Known rows, with every way that one mark hangs from another:
Z_37[Z_445 Z_466[Z_354] Z_616[Z_352]]: [-22.2 -35.0 -40.0 -16.6 -40.8  -4.5   4.4   0.6  32.1  29.7  -7.4 -38.9
  26.1   5.7   4.5  85.9  -3.2  12.7  14.5  -5.2 -18.5  19.5]
Z_616[Z_37[Z_445 Z_466[Z_354]] Z_352[Z_148]]: [  2.4  27.4 -29.4  14.3 -70.1  30.7  14.3 -40.3  15.2  20.8  14.5  -9.9
 -32.6  16.3  19.7  55.2  15.3  11.7  13.9  -0.4 -24.7  -8.5]
Z_616[Z_37]: [ -8.2  -6.2  45.7   3.5   7.8 -10.4  -4.9   6.0 -13.9 -42.4   8.8  20.2
   2.5 -42.3   8.4 -68.7 -27.3 -31.3 -36.8  16.6  13.3 -12.1]
Z_37[Z_466[Z_354] Z_616]: [ -9.8 -41.9 -39.4 -23.9  17.1 -34.9  -5.2   6.5  12.3  19.3   2.6   5.7
  44.6  -5.4 -21.7  51.1  -9.7  32.4 -30.3  11.2  -7.0   1.0]
Z_466[Z_354]: [-21.9 -20.5   6.8   3.8  33.3 -43.5  21.9  30.3  12.4 -45.6  54.4  11.3
  13.5 -15.6 -24.4 -37.1   4.4  -0.1 -36.0  15.1 -14.8   2.0]
Z_658[Z_354]: [-15.8 -33.2  55.6   3.5  28.3 -18.0 -29.3  31.3 -20.8 -70.0  24.7  -1.6
  29.9 -12.2  -3.8 -30.1  14.1 -11.7 -29.5  10.7   7.0   5.2]
Z_445[Z_37 Z_616[Z_352]]: [  2.8  -1.2  62.8   0.1  32.2 -24.2   6.7  19.9  18.6 -11.8 -14.0 -55.5
 -19.7 -20.1 -45.2 -47.7 -24.1 -55.4 -15.3 -36.0   7.4  -3.0]
Z_148[Z_616[Z_37[Z_466[Z_354]] Z_352]]: [-11.6  68.7  -3.1 -13.8  -3.5  23.0  40.4 -40.4  -6.1  40.3 -17.9  -4.5
 -17.3  -4.2  18.3  14.9  47.2  28.4 -10.0   7.3 -23.6 -30.8]
Z_466[Z_37]: [-25.0   0.0  48.7   8.3  50.4 -17.2 -15.7  65.6  -9.9 -57.4  12.4 -12.0
   3.8  -0.7 -26.1 -48.3 -40.0 -34.4 -42.2  16.5 -17.8  -7.5]
Z_658[Z_354[Z_750]]: [ -9.1 -40.6  37.8   9.6  55.5 -11.6  -1.2  41.9 -33.7 -62.2  -8.6  13.3
  41.4  -5.5  -1.3 -58.1  23.5 -36.9   0.8   3.3  40.3  11.7]
Z_148[Z_616[Z_37[Z_466] Z_352]]: [  1.1  68.6  18.0 -23.2   2.5  25.3  13.7 -37.8 -23.9  41.5 -47.8  -4.9
 -14.9 -31.5  25.4  -3.1   4.5   0.4 -11.9  -4.5  -2.1 -21.0]
Z_466[Z_37[Z_445]]: [-29.2 -17.1  46.3  11.4  -0.1  -8.4 -34.8  73.5  -7.1 -59.1  -1.7 -16.8
  18.4  17.2  -6.1 -22.4 -45.2 -33.4  -7.7  26.4 -15.4  18.6]
Z_471[Z_354[Z_750]]: [ 10.7 -40.9   6.3  12.2  36.3 -52.2   2.2  31.4 -19.1 -60.2   9.7  39.6
  35.4 -26.3   2.4 -76.8   5.1 -26.8  27.0 -11.3  54.1  32.5]
Z_148[Z_616[Z_37[Z_445 Z_466[Z_354]] Z_352]]: [-15.8  47.3  -7.7  -8.7 -54.1  31.8  18.6 -36.7  -3.2  37.8 -32.2  -9.7
  -9.6  13.5  36.7  39.3  45.6  27.7  21.1  16.9 -21.2  -5.6]
Z_616[Z_352]: [-16.9   4.0  28.4  -5.0  33.1 -18.7  20.5  21.6  15.6 -28.8  26.8 -30.3
 -12.7 -50.2 -10.7 -45.1 -31.5 -44.7 -20.1 -20.8  -6.3   4.2]
Z_148[Z_616]: [  7.2  14.2  21.3 -22.8  39.9 -24.6  -8.2  14.7 -14.6  -9.6   9.4  29.9
   7.4 -27.8  -6.7 -64.7   1.7   8.3 -14.1   6.6   6.0  15.0]
Z_445[Z_616]: [  5.7 -30.0  36.0  -5.5  51.6 -60.2 -14.4  13.8 -13.7 -29.1   5.1  22.9
  -5.8 -23.7 -34.6 -42.8 -14.7  -6.1 -17.4  -7.1  23.7  17.4]
Z_37[Z_466]: [ -6.0  -2.8   4.6 -18.8  39.7 -45.3 -13.5  23.7 -19.0 -10.1 -20.7   9.9
  33.9 -35.8 -21.5   4.0 -56.1 -19.0 -47.4  11.8   9.4  13.8]
Z_616[Z_37[Z_445 Z_466[Z_354]]]: [-23.4  -8.8  -1.5   8.9 -49.4 -12.2  -2.5  -3.5  -8.8 -10.6 -19.0  11.3
  28.7   7.7  18.8  38.2  -3.6   6.1 -15.9  41.4  -6.2   2.8]
Z_466[Z_37[Z_445 Z_616] Z_354[Z_750]]: [-27.1 -62.9 -16.9  15.1   5.6   7.3   5.9  66.7  11.5 -22.2  -9.9  -5.7
  39.7  60.6  -7.8  -6.9  15.5  -7.7  39.6  20.6   3.1   9.3]
Z_352[Z_616[Z_37[Z_466]]]: [ 12.0  -2.0  13.8  17.1  31.2  -8.2 -21.1 -38.3 -34.6  -3.7 -30.0  17.4
  24.9 -31.8  25.2   7.1 -25.9  -0.1 -23.2  15.8  36.8 -10.5]
Z_466[Z_37 Z_354]: [-37.1   0.2  26.3  15.9  44.8 -22.0  14.3  60.6   7.6 -55.7  44.1 -14.2
   2.6  27.6 -32.7 -27.3   1.8  -3.5 -36.3  28.3 -40.8 -18.7]
Z_616[Z_352[Z_148]]: [ 16.2  17.9   0.7   0.1  18.4  -1.5  13.3  -1.3  20.3 -15.6  56.8  -9.7
 -43.4 -35.4 -17.0 -39.3 -18.0 -24.6  -5.3 -37.9  -8.3   1.9]
Z_616[Z_37 Z_352[Z_148]]: [ 14.7  32.6  18.5   8.5 -13.9  29.0  15.0 -31.1  11.5 -11.8  42.5   0.2
 -57.9 -35.7  11.2 -50.5  -8.0 -22.2  -7.8 -26.6  -3.4 -23.8]
Z_616[Z_37[Z_445 Z_466] Z_352[Z_148]]: [ 15.9  30.9  -9.4   7.1 -62.9  32.5 -12.8 -35.3  -4.8  20.8 -16.5  -9.4
 -30.5  -9.2  29.2  34.4 -27.2 -16.2  12.9 -13.5  -0.6   2.6]

Rows:
[ 35.7  15.5 -39.3  32.1  12.0   5.1  -1.0 -64.9 -10.0  10.6  31.1  39.0
 -10.4  12.3  10.0  33.4  30.1  52.5  -5.1   9.7   9.4 -23.3]	Z_352[Z_148 Z_616[Z_37[Z_466[Z_354]]]]
[ 28.3  -6.5   2.9   6.1 -19.5  -7.5 -13.2 -16.7  11.4  -3.7  22.3  -3.8
 -55.0   3.7 -11.6  -1.5  -1.3  -3.1  40.1 -40.6   8.3  34.3]	Z_37[Z_445[Z_616[Z_352[Z_148]]]]
[ -9.9 -35.7 -14.8 -23.7 -32.5  -1.9 -24.3   6.1  15.0  30.8 -37.0 -39.8
  29.7 -20.6  13.5  67.3 -48.2 -15.7  12.5 -17.3   6.8  28.8]	Z_37[Z_445 Z_466 Z_616[Z_352]]
[ 27.1  -3.5 -45.9 -27.1   2.5  10.2 -12.4 -25.6  16.0  48.6   6.6 -10.8
 -12.9 -21.4 -12.7  47.5 -33.4  10.0  -1.0 -41.9  -0.6   0.5]	Z_37[Z_466 Z_616[Z_352[Z_148]]]
[ 23.1 -19.3 -23.0 -16.3   1.4  12.5  -6.6 -15.1  32.8  14.7  50.3  -9.3
 -31.4 -27.8  -9.9 -14.7 -15.3   1.5   9.2 -49.9  -1.5   0.6]	Z_37[Z_616[Z_352[Z_148]]]
[ 11.5  44.4  16.4 -22.7   9.4   0.1 -14.5 -25.1 -39.3  24.8 -52.3  35.6
  12.7 -23.8  19.3 -16.6  -4.1  16.8 -27.1  21.3  13.3 -12.0]	Z_148[Z_616[Z_37[Z_466]]]
[ 28.1  30.3 -14.0  -1.2  15.7 -12.0  19.7 -21.0  26.4  41.9   3.0 -36.0
 -41.5  28.8 -63.4  37.7  16.2   7.8  -9.1 -37.4 -16.5 -15.5]	Z_445[Z_37[Z_466[Z_354]] Z_616[Z_352[Z_148]]]
[-33.5  -6.8   9.0  25.0  70.4 -12.8  42.9  72.2  -1.3 -45.5  13.8   1.6
  16.1  35.1 -31.5 -58.2  14.9 -29.0  -7.7  23.6  -5.4 -13.3]	Z_466[Z_37 Z_354[Z_750]]
[ -6.9 -15.5 -26.1  12.4 -44.5  44.2  -5.0  20.5  47.9   2.1  55.8 -39.3
 -32.2  59.0  -6.3  39.2  24.2  23.2  38.0 -16.0 -47.7  -4.8]	Z_466[Z_37[Z_445 Z_616[Z_352[Z_148]]] Z_354]
[ 23.0 -18.6 -47.8 -18.8 -46.5  16.7 -32.1 -17.1  19.1  48.8  -7.5 -19.4
  -3.5  -3.8   7.3  73.9 -35.9   7.4  29.1 -34.4   2.0  26.7]	Z_37[Z_445 Z_466 Z_616[Z_352[Z_148]]]
[ 45.5  -1.7   5.8  34.0  17.3  15.3 -21.1 -50.5 -11.3 -24.4  44.4  38.6
 -27.4 -20.7  21.4 -51.7   4.8  10.7   3.2  -9.5  32.8 -13.3]	Z_352[Z_148 Z_616[Z_37]]
[ 41.7 -18.3   4.3  43.0 -31.7  18.6 -41.6 -44.9  -9.1 -26.9  29.7  34.6
 -14.7  -2.0  42.7 -24.5   1.5   9.9  34.2   1.1  33.6  12.3]	Z_352[Z_148 Z_616[Z_37[Z_445]]]
[ 36.2  50.9 -54.2  -2.8  15.2  23.4  35.1 -40.2 -28.8  53.5 -21.0  71.8
  -9.7  29.0   7.3 -20.7  62.5  43.9  23.0  10.8  21.3 -19.0]	Z_352[Z_148[Z_616[Z_37[Z_466[Z_354[Z_750]]]]]]
[-32.3 -54.2   3.1   4.9 -22.1   2.2 -23.1  54.1  24.5 -30.4  21.5 -19.5
  29.4  51.2  -8.4  22.7   6.0  15.5   8.9  24.2 -31.3   5.5]	Z_466[Z_37[Z_445 Z_616] Z_354]
[ 23.7  40.1 -20.3   6.7  -8.5   3.9  25.4 -66.6  -3.8  39.3   7.6  10.6
 -65.8  17.1 -15.3  43.8  43.4  35.2   1.9 -21.6 -11.4 -30.4]	Z_445[Z_616[Z_37[Z_466[Z_354]] Z_352[Z_148]]]
[ -1.6  50.2  15.5 -16.4 -47.7  33.3  -6.7 -30.2 -20.7  39.9 -61.0 -10.6
  -4.2 -13.5  43.4  18.6  -0.9  -2.2  18.5   4.8   2.3   7.4]	Z_148[Z_616[Z_37[Z_445 Z_466] Z_352]]
[ 37.6  27.5   9.4   0.5 -56.1  32.5 -33.2 -30.1 -14.1   2.0   9.8  53.9
 -28.8   5.6  33.3 -48.5  20.4  30.2  30.2   7.8  10.5  12.2]	Z_352[Z_148[Z_616[Z_37[Z_445]]]]
[ 32.9  59.0 -34.5 -11.1 -11.5  15.6   5.8 -52.4 -17.5  42.5   6.8  56.5
 -24.2  19.6   4.5   8.7  51.7  67.8  -8.4  16.2 -14.0 -23.3]	Z_352[Z_148[Z_616[Z_37[Z_466[Z_354]]]]]
[  1.2  -8.2  -8.3   9.7  40.5 -31.2  36.2 -19.5 -36.7  18.8 -56.6  43.6
   6.0  19.1 -14.4  -3.7  32.8   5.5   4.7  15.2  41.6 -13.3]	Z_445[Z_616[Z_37[Z_466[Z_354[Z_750]]]]]
[-13.5 -27.2 -57.5 -13.8  37.9  -4.1  53.8   4.2  19.3  42.9 -24.2 -20.0
  27.0  -3.2 -12.1  31.7  11.3  -9.9  14.7 -18.2  15.2  -4.5]	Z_37[Z_466[Z_354[Z_750]] Z_616[Z_352]]
[-21.2 -56.1  23.9  -0.6 -15.5   5.7 -52.6  59.7   8.2 -32.1  -7.6 -21.3
  31.8  24.8   0.7   3.9 -40.9 -12.6   3.6  14.8  -8.1  16.5]	Z_466[Z_37[Z_445 Z_616]]
[-39.5 -17.3  24.9  21.8  -6.2 -12.9  -6.1  67.6  12.3 -59.5  31.0 -20.4
  12.2  45.0 -16.8  -2.6   0.7  -7.5  -7.6  37.5 -39.5   8.0]	Z_466[Z_37[Z_445] Z_354]
[ -5.9 -17.6 -15.0 -34.2  17.1 -10.9  -3.8   0.0  11.9  35.1 -24.0 -33.5
  18.9 -37.9  -6.4  41.7 -45.4 -12.6 -18.3 -25.1   3.8   2.0]	Z_37[Z_466 Z_616[Z_352]]
[-14.0 -13.5  -9.8 -19.9  -0.2   0.4  15.7  13.0  48.3  36.3 -15.0 -72.6
  28.6   0.3 -32.9  47.2 -15.1 -15.5 -28.0 -20.2 -24.6 -20.3]	Z_445[Z_37[Z_466[Z_354] Z_616[Z_352]]]
[ -2.4  18.7 -24.4  -0.3 -19.4  13.3  25.1 -10.8 -29.7  33.9 -66.4  45.5
  32.8  31.1  30.9   0.2  47.4  18.1  38.0  36.5  25.6   8.1]	Z_148[Z_616[Z_37[Z_445 Z_466[Z_354[Z_750]]]]]
[  5.1 -15.7  -5.2   3.4 -37.8  46.1 -34.6  22.2  29.1   2.4  26.9 -40.7
 -28.9  33.4   1.6  19.5 -20.9  -4.6  37.8 -27.0 -24.0   6.6]	Z_466[Z_37[Z_445 Z_616[Z_352[Z_148]]]]
[-27.5   4.7 -19.1  19.2 -28.6  18.4  53.8  -4.5  -1.4  15.1 -45.9 -16.0
  12.2   9.2  26.6  19.8  15.6 -35.2  31.1  10.2  13.9  -2.2]	Z_616[Z_37[Z_445 Z_466[Z_354[Z_750]]] Z_352]
[ -3.5  26.2  -6.3 -10.5 -46.6   5.9  -6.0 -21.7 -19.4  24.4 -35.0  31.9
  19.0  22.3  28.8  28.7  36.6  43.7   7.2  40.1  -9.0   3.4]	Z_148[Z_616[Z_37[Z_445 Z_466[Z_354]]]]
